Each row was made from one small tree. Brackets hold a mark, then the marks that hang from it, in the order of their numbers. Every link used is in the known rows. Write each row's tree.
In the rows, zero is written as 128.
Known rows
[Z659 [Z333 [Z237 [Z482 [Z338 Z425] [Z412 Z149]]]]]: 166 58 122 188 138 140 111 75 105 120 111 100 102 128 106 161 156 170 189 137 138 152 116 121 126 171 149 170 133 134 125 150 146 156 83 89 142 88 133 145 101 131 104 175 169 90 100 118 176 156 118 112 114 100 122 120 95 223 108 122 206 164 144 108 89
[Z149 Z412 Z526]: 135 127 114 154 118 158 133 111 141 140 87 107 122 128 112 160 125 109 135 117 134 129 123 114 140 124 136 127 140 120 110 134 147 119 111 112 128 126 140 124 138 109 130 123 122 127 158 112 133 136 120 128 137 124 133 129 115 145 117 130 106 132 135 62 133
[Z482 [Z237 Z333] [Z338 Z425]]: 173 86 153 148 152 113 109 106 125 102 120 116 125 128 114 144 151 150 117 146 155 134 100 125 124 143 102 150 133 157 116 104 117 128 114 91 116 127 113 149 105 139 127 161 153 134 105 126 180 114 144 91 122 121 98 141 102 184 130 125 163 113 144 118 119
[Z659 [Z333 [Z237 [Z482 Z338 Z412]]]]: 155 79 123 192 108 155 123 86 93 97 109 121 101 133 137 164 135 150 192 171 133 145 112 112 121 161 131 160 133 113 126 129 162 127 79 120 137 73 127 148 105 112 110 175 159 96 113 107 181 164 141 122 101 120 130 136 129 188 123 131 193 156 154 92 82
[Z659 [Z333 [Z237 Z482]]]: 137 98 141 166 102 140 119 109 140 120 136 137 126 133 127 179 130 144 156 141 135 138 117 134 102 124 154 133 134 133 118 124 139 131 125 140 138 109 144 137 110 134 125 149 151 106 131 117 122 164 137 150 116 114 134 114 130 142 140 137 152 140 166 123 78
[Z912 [Z412 [Z149 Z526]]]: 145 123 100 167 134 121 135 117 173 135 120 113 130 121 121 150 136 103 150 97 139 132 126 115 138 148 121 114 143 129 131 142 163 150 114 98 140 126 155 100 141 130 133 116 130 79 168 130 138 141 122 133 143 122 137 96 102 157 103 120 155 125 129 78 117
[Z296 [Z912 [Z412 Z149]]]: 154 115 112 142 145 105 145 137 159 126 133 121 140 125 119 142 137 129 122 99 119 161 140 123 154 156 132 107 132 133 134 129 152 186 134 110 133 140 149 88 132 134 136 122 116 93 170 144 125 123 121 138 129 108 142 98 113 152 83 111 161 118 121 114 128
[Z338 Z425 [Z482 Z237 Z412]]: 145 93 134 136 164 112 134 113 92 116 84 110 129 112 103 116 138 166 127 149 135 158 134 117 137 165 123 154 97 145 103 109 82 124 98 103 136 101 158 134 129 128 116 179 160 143 94 117 158 147 101 97 135 96 107 152 122 178 109 126 128 127 107 123 161
[Z237 Z482]: 142 116 137 140 116 125 113 126 123 126 139 133 140 141 112 156 128 129 139 150 142 119 118 108 109 131 141 133 115 132 114 110 143 140 120 132 139 114 131 121 132 132 123 141 136 129 136 139 122 133 138 131 127 117 132 126 128 120 132 124 134 131 161 126 120
[Z482 Z237 Z338 [Z412 Z149]]: 171 88 116 167 151 128 135 96 119 128 114 93 101 112 143 121 153 165 168 160 134 147 128 108 160 186 107 160 138 133 147 121 127 139 80 89 118 81 118 119 130 124 115 143 145 90 88 113 215 93 122 95 130 145 117 138 111 179 103 119 177 151 115 103 122
[Z412 Z149]: 137 118 128 125 135 122 126 125 151 147 143 118 121 131 120 127 139 128 138 116 134 132 136 134 134 132 136 121 138 141 144 143 136 147 125 115 130 126 127 118 133 144 132 116 134 104 122 133 136 110 131 133 136 132 133 117 105 133 111 124 150 134 117 135 126
[Z482 [Z237 [Z333 Z659]] [Z338 Z425] [Z412 Z149]]: 173 74 122 147 138 125 127 86 145 129 126 70 85 124 115 122 146 166 170 151 165 132 93 141 149 162 114 168 127 150 150 129 115 131 84 70 118 114 139 143 132 144 110 173 178 96 97 120 236 112 153 84 90 147 95 123 90 207 108 142 211 143 127 120 103
[Z338 Z425 [Z482 [Z237 [Z333 Z659]] [Z412 Z149]]]: 170 77 128 119 137 111 147 103 153 130 122 71 106 131 91 124 136 158 148 141 161 153 105 151 142 151 126 157 109 161 125 118 95 120 91 93 126 100 172 134 144 156 135 178 189 110 100 122 208 126 155 106 103 113 93 121 106 176 99 147 177 123 117 140 120
[Z482 [Z237 Z333]]: 155 113 153 127 135 117 127 142 145 123 133 116 133 130 124 148 127 140 115 154 154 133 120 135 126 129 99 138 131 144 119 101 125 115 120 129 113 114 133 131 131 152 145 119 153 134 122 118 171 104 159 113 118 136 101 125 124 129 121 140 146 107 148 132 116
[Z912 Z412]: 131 130 108 152 141 116 123 134 142 116 129 130 134 119 135 138 119 111 146 135 116 137 142 119 122 139 105 124 135 119 127 121 142 136 115 136 125 125 143 114 140 121 125 132 117 120 164 123 127 136 123 143 121 124 133 98 133 146 121 118 154 126 125 111 130
[Z659 [Z333 Z237]]: 119 110 140 154 111 137 143 121 145 120 125 131 114 129 134 146 129 139 154 122 125 134 125 149 117 125 143 128 142 137 121 146 132 118 129 135 128 120 140 149 109 122 124 137 148 112 124 120 134 156 129 144 121 129 129 112 134 148 135 146 147 131 136 127 86
[Z237 Z333]: 143 121 144 119 119 131 117 132 139 122 136 123 123 152 112 136 123 114 113 135 148 128 112 136 134 120 115 121 128 128 123 118 145 124 124 131 126 124 131 134 137 141 143 129 147 135 137 123 150 117 166 126 114 124 108 115 121 126 128 134 151 112 139 134 121
[Z338 Z425 [Z482 Z237]]: 149 97 141 129 161 98 141 119 122 122 109 118 147 108 102 132 150 158 105 139 135 148 126 125 124 141 127 147 111 153 105 108 76 128 131 110 129 127 140 138 113 141 131 159 151 159 106 128 129 140 108 111 149 102 120 157 126 164 122 123 114 111 121 136 152
[Z333 [Z237 [Z482 Z338]] Z659]: 151 110 113 153 92 143 152 85 175 116 150 101 92 132 139 154 155 148 184 164 139 109 95 131 107 135 151 153 143 140 155 119 141 127 109 110 128 122 126 144 123 147 118 183 157 87 122 126 167 151 142 148 92 153 135 136 128 155 154 144 186 158 184 104 51
[Z659 [Z333 [Z237 [Z482 [Z338 Z425] Z412]]]]: 157 67 124 193 124 149 105 73 88 104 102 116 110 127 113 163 150 165 192 150 130 149 108 119 117 160 145 163 118 121 108 143 134 135 93 103 137 88 132 157 97 114 99 185 149 103 113 104 162 177 116 105 102 102 114 137 118 214 123 125 190 155 152 99 95
[Z912 [Z412 Z149]]: 143 120 108 148 144 103 131 134 156 141 141 114 133 119 126 135 132 115 159 119 124 141 141 122 131 148 106 118 139 134 138 133 145 155 109 115 128 115 141 99 142 129 127 124 126 98 150 130 143 117 119 150 134 120 135 94 111 144 106 120 171 134 118 119 126
[Z333 [Z237 Z482] Z659]: 129 117 115 130 85 133 142 107 188 134 150 105 101 140 140 156 125 152 167 152 136 113 110 143 101 121 164 143 134 149 143 125 134 126 114 132 131 142 141 137 133 156 124 168 161 89 137 124 142 158 140 158 95 146 135 109 139 132 155 164 163 151 185 129 58

Write each row's tree
171 112 121 139 85 148 117 103 149 111 156 118 103 155 126 159 135 127 156 169 164 115 81 123 113 120 123 135 127 126 159 105 155 123 108 124 125 110 120 140 129 141 134 176 166 110 146 131 176 132 191 138 82 139 120 130 120 140 144 138 193 136 186 106 81
[Z237 [Z333 Z659] [Z482 Z338]]
147 91 127 121 158 122 130 102 101 136 108 91 118 124 78 110 151 157 135 110 134 151 123 124 149 156 133 136 104 141 115 137 114 146 106 89 146 102 153 129 137 138 122 166 156 126 95 123 149 141 103 107 141 86 113 131 100 185 93 113 152 140 89 133 165
[Z338 Z425 [Z482 [Z412 Z149]]]
160 77 131 135 178 104 140 110 114 140 102 87 128 108 95 117 149 170 137 135 141 165 141 129 153 170 126 156 107 153 116 122 86 142 95 84 137 99 157 127 134 140 120 160 164 125 84 121 171 131 95 93 150 96 109 145 108 180 94 125 143 138 100 137 156
[Z338 Z425 [Z482 Z237 [Z412 Z149]]]
177 72 142 175 152 140 107 69 132 114 87 83 103 126 104 144 158 163 145 132 177 145 95 118 151 169 115 165 133 142 121 134 145 138 79 56 134 97 127 135 116 144 124 149 161 99 106 115 214 121 142 62 135 121 89 139 82 211 84 132 186 125 131 75 118
[Z482 [Z237 Z333] [Z338 Z425] [Z412 [Z149 Z526]]]
139 113 135 121 105 130 136 128 184 126 139 103 106 137 137 140 123 142 138 149 158 128 107 150 117 121 115 146 131 141 146 105 108 103 111 129 105 129 152 133 133 143 138 137 166 114 135 123 186 120 167 129 95 160 109 114 131 123 134 151 158 113 154 130 87
[Z482 [Z237 [Z333 Z659]]]
162 70 92 156 125 132 138 61 156 135 130 64 80 132 114 138 161 177 210 142 133 124 102 131 121 161 159 172 130 151 148 144 138 150 84 74 146 118 134 146 129 150 97 190 177 65 99 128 188 148 113 125 96 132 117 121 97 211 130 144 208 172 159 114 70
[Z333 [Z237 [Z482 [Z338 Z425] [Z412 Z149]]] Z659]
159 84 121 159 134 132 126 86 132 111 105 87 89 122 124 126 138 172 156 160 152 130 101 136 142 150 109 177 117 136 135 113 112 113 84 91 118 114 137 153 115 130 103 184 164 111 106 115 222 125 153 85 85 144 92 135 116 205 124 145 193 138 149 103 108
[Z482 [Z237 [Z333 Z659]] [Z338 Z425] Z412]
161 88 162 118 153 101 126 130 128 120 107 115 148 125 87 143 144 152 95 139 163 147 107 131 122 135 112 131 103 162 100 95 90 126 125 110 128 121 139 141 128 157 140 170 168 160 107 119 146 143 143 110 133 96 94 144 116 152 119 134 137 104 135 139 146
[Z338 Z425 [Z482 [Z237 Z333]]]
163 85 129 163 139 122 118 88 126 112 131 108 113 133 115 156 167 156 149 154 134 120 108 115 98 144 149 155 134 165 122 125 135 145 112 94 144 138 107 151 109 149 117 177 150 114 115 127 128 158 106 118 124 111 116 141 111 189 142 129 172 144 172 119 95
[Z333 [Z237 [Z482 [Z338 Z425]]]]
153 93 117 140 146 130 135 80 113 138 80 85 125 127 76 130 153 142 138 97 146 136 113 121 151 156 146 130 108 128 109 147 125 139 98 72 157 103 154 122 129 138 123 161 156 108 106 119 149 162 106 93 152 88 110 136 101 194 87 126 136 136 103 88 154
[Z338 Z425 [Z482 [Z412 [Z149 Z526]]]]
152 84 133 120 129 120 142 109 137 117 104 92 108 128 101 121 122 165 133 153 161 152 97 149 136 141 120 158 103 146 112 112 90 104 91 109 127 111 170 152 141 145 128 186 183 135 108 111 196 145 156 108 92 114 90 125 129 171 119 154 156 122 126 130 126
[Z338 Z425 [Z482 [Z237 [Z333 Z659]] Z412]]
152 112 109 158 132 122 137 109 175 125 106 119 134 123 115 160 150 119 117 88 141 154 125 118 155 147 143 108 142 128 127 138 166 180 138 95 146 148 162 80 120 128 148 116 113 82 187 137 120 147 122 132 152 113 141 102 112 161 70 110 140 110 125 71 122
[Z296 [Z912 [Z412 [Z149 Z526]]]]
160 91 132 138 131 124 121 96 153 107 130 103 105 123 121 134 144 154 141 147 159 126 89 141 120 138 119 163 126 153 142 115 94 114 116 98 104 134 133 155 111 137 120 172 163 124 119 128 189 124 155 99 95 149 108 131 111 187 138 144 184 121 156 117 100
[Z482 [Z237 [Z333 Z659]] [Z338 Z425]]
167 73 118 188 115 152 131 90 117 120 126 96 89 134 123 161 149 156 207 153 131 150 108 115 134 167 138 144 143 123 145 139 160 149 86 106 140 66 123 137 121 126 112 161 161 75 102 114 185 146 139 128 109 118 134 126 116 193 110 123 214 164 142 99 80
[Z659 [Z333 [Z237 [Z482 Z338 [Z412 Z149]]]]]
157 103 111 166 115 147 130 90 119 113 112 99 98 137 130 148 148 162 180 179 127 130 111 103 122 165 127 161 134 126 123 117 172 137 81 109 141 84 111 138 139 138 113 171 150 93 110 109 179 149 128 121 102 126 118 142 129 175 124 142 185 159 171 101 81
[Z333 [Z237 [Z482 Z338 Z412]]]
167 76 117 183 163 133 121 59 122 131 82 86 108 108 117 132 170 172 146 128 151 140 119 110 154 181 129 169 132 139 128 142 120 144 85 54 135 106 125 122 112 128 111 146 146 97 98 124 197 124 100 64 144 124 108 140 91 219 94 124 167 138 123 70 130
[Z482 Z237 [Z338 Z425] [Z412 [Z149 Z526]]]
164 107 123 146 112 133 140 106 161 110 144 104 93 135 148 131 132 144 150 164 158 121 94 140 131 134 111 150 141 141 165 106 118 111 104 110 97 113 125 147 120 132 135 164 162 112 123 127 202 117 179 116 92 168 110 132 124 155 144 142 181 118 155 107 85
[Z482 [Z237 [Z333 Z659]] Z338]
175 72 116 144 117 144 101 75 128 120 139 78 91 142 96 151 136 148 178 146 166 126 84 117 136 157 138 159 118 137 138 133 152 146 78 80 132 99 133 135 130 144 111 181 171 96 118 134 211 135 168 105 85 109 109 120 88 205 116 126 219 155 159 111 102
[Z237 [Z333 Z659] [Z482 [Z338 Z425] [Z412 Z149]]]
155 87 109 175 149 147 116 62 115 127 88 92 104 118 107 127 166 148 156 103 145 128 100 111 152 163 141 148 130 126 123 163 146 147 96 55 149 110 122 129 110 121 110 152 145 93 108 125 174 140 109 78 147 115 116 136 90 229 93 116 166 142 115 70 134
[Z482 [Z338 Z425] [Z412 [Z149 Z526]]]
186 78 131 176 134 145 87 61 119 120 106 92 114 148 81 171 157 139 147 137 181 133 81 98 133 159 137 145 117 127 112 124 176 158 79 65 155 90 123 129 129 144 122 162 166 96 123 124 189 147 154 76 125 92 97 131 77 210 92 123 185 134 162 73 115
[Z237 Z333 [Z482 [Z338 Z425] [Z412 [Z149 Z526]]]]
168 109 146 146 136 125 125 116 133 110 122 122 116 135 135 142 143 137 127 167 157 129 105 124 131 139 91 138 141 138 141 98 129 123 103 114 110 100 106 146 122 140 139 143 154 125 113 121 188 103 156 105 115 141 110 143 109 161 122 130 162 116 148 108 106
[Z482 [Z237 Z333] Z338]
152 118 133 122 79 135 112 125 160 124 162 121 112 154 112 172 112 122 144 156 161 116 91 132 111 111 134 131 122 134 138 103 147 124 112 137 124 127 147 134 148 145 137 154 160 114 149 135 156 139 187 148 84 134 123 108 127 115 142 147 170 122 178 124 83
[Z237 [Z333 Z659] Z482]
165 99 130 153 139 124 95 96 98 110 126 129 138 131 106 158 154 148 141 155 137 124 107 102 106 141 145 158 118 143 118 120 122 148 118 97 141 133 110 134 104 133 103 167 132 135 120 131 124 143 121 107 133 104 130 150 108 182 130 111 157 139 153 104 133
[Z237 [Z482 [Z338 Z425]]]
145 101 126 123 115 133 157 120 139 113 110 92 99 130 115 128 113 146 153 170 151 144 105 146 146 145 107 141 107 125 134 91 111 95 86 132 120 89 173 137 150 138 135 181 183 126 110 114 211 134 177 116 88 137 104 134 140 146 120 149 164 124 130 116 110
[Z338 [Z482 [Z237 [Z333 Z659]] Z412]]
146 95 126 155 121 133 130 95 152 149 141 87 103 138 122 150 147 162 180 146 136 143 123 118 136 159 147 143 136 142 124 127 167 145 82 110 150 97 131 125 154 161 121 147 158 75 111 114 175 134 125 138 115 120 117 113 111 151 114 138 175 162 153 132 83
[Z333 [Z237 [Z482 [Z412 Z149]]]]
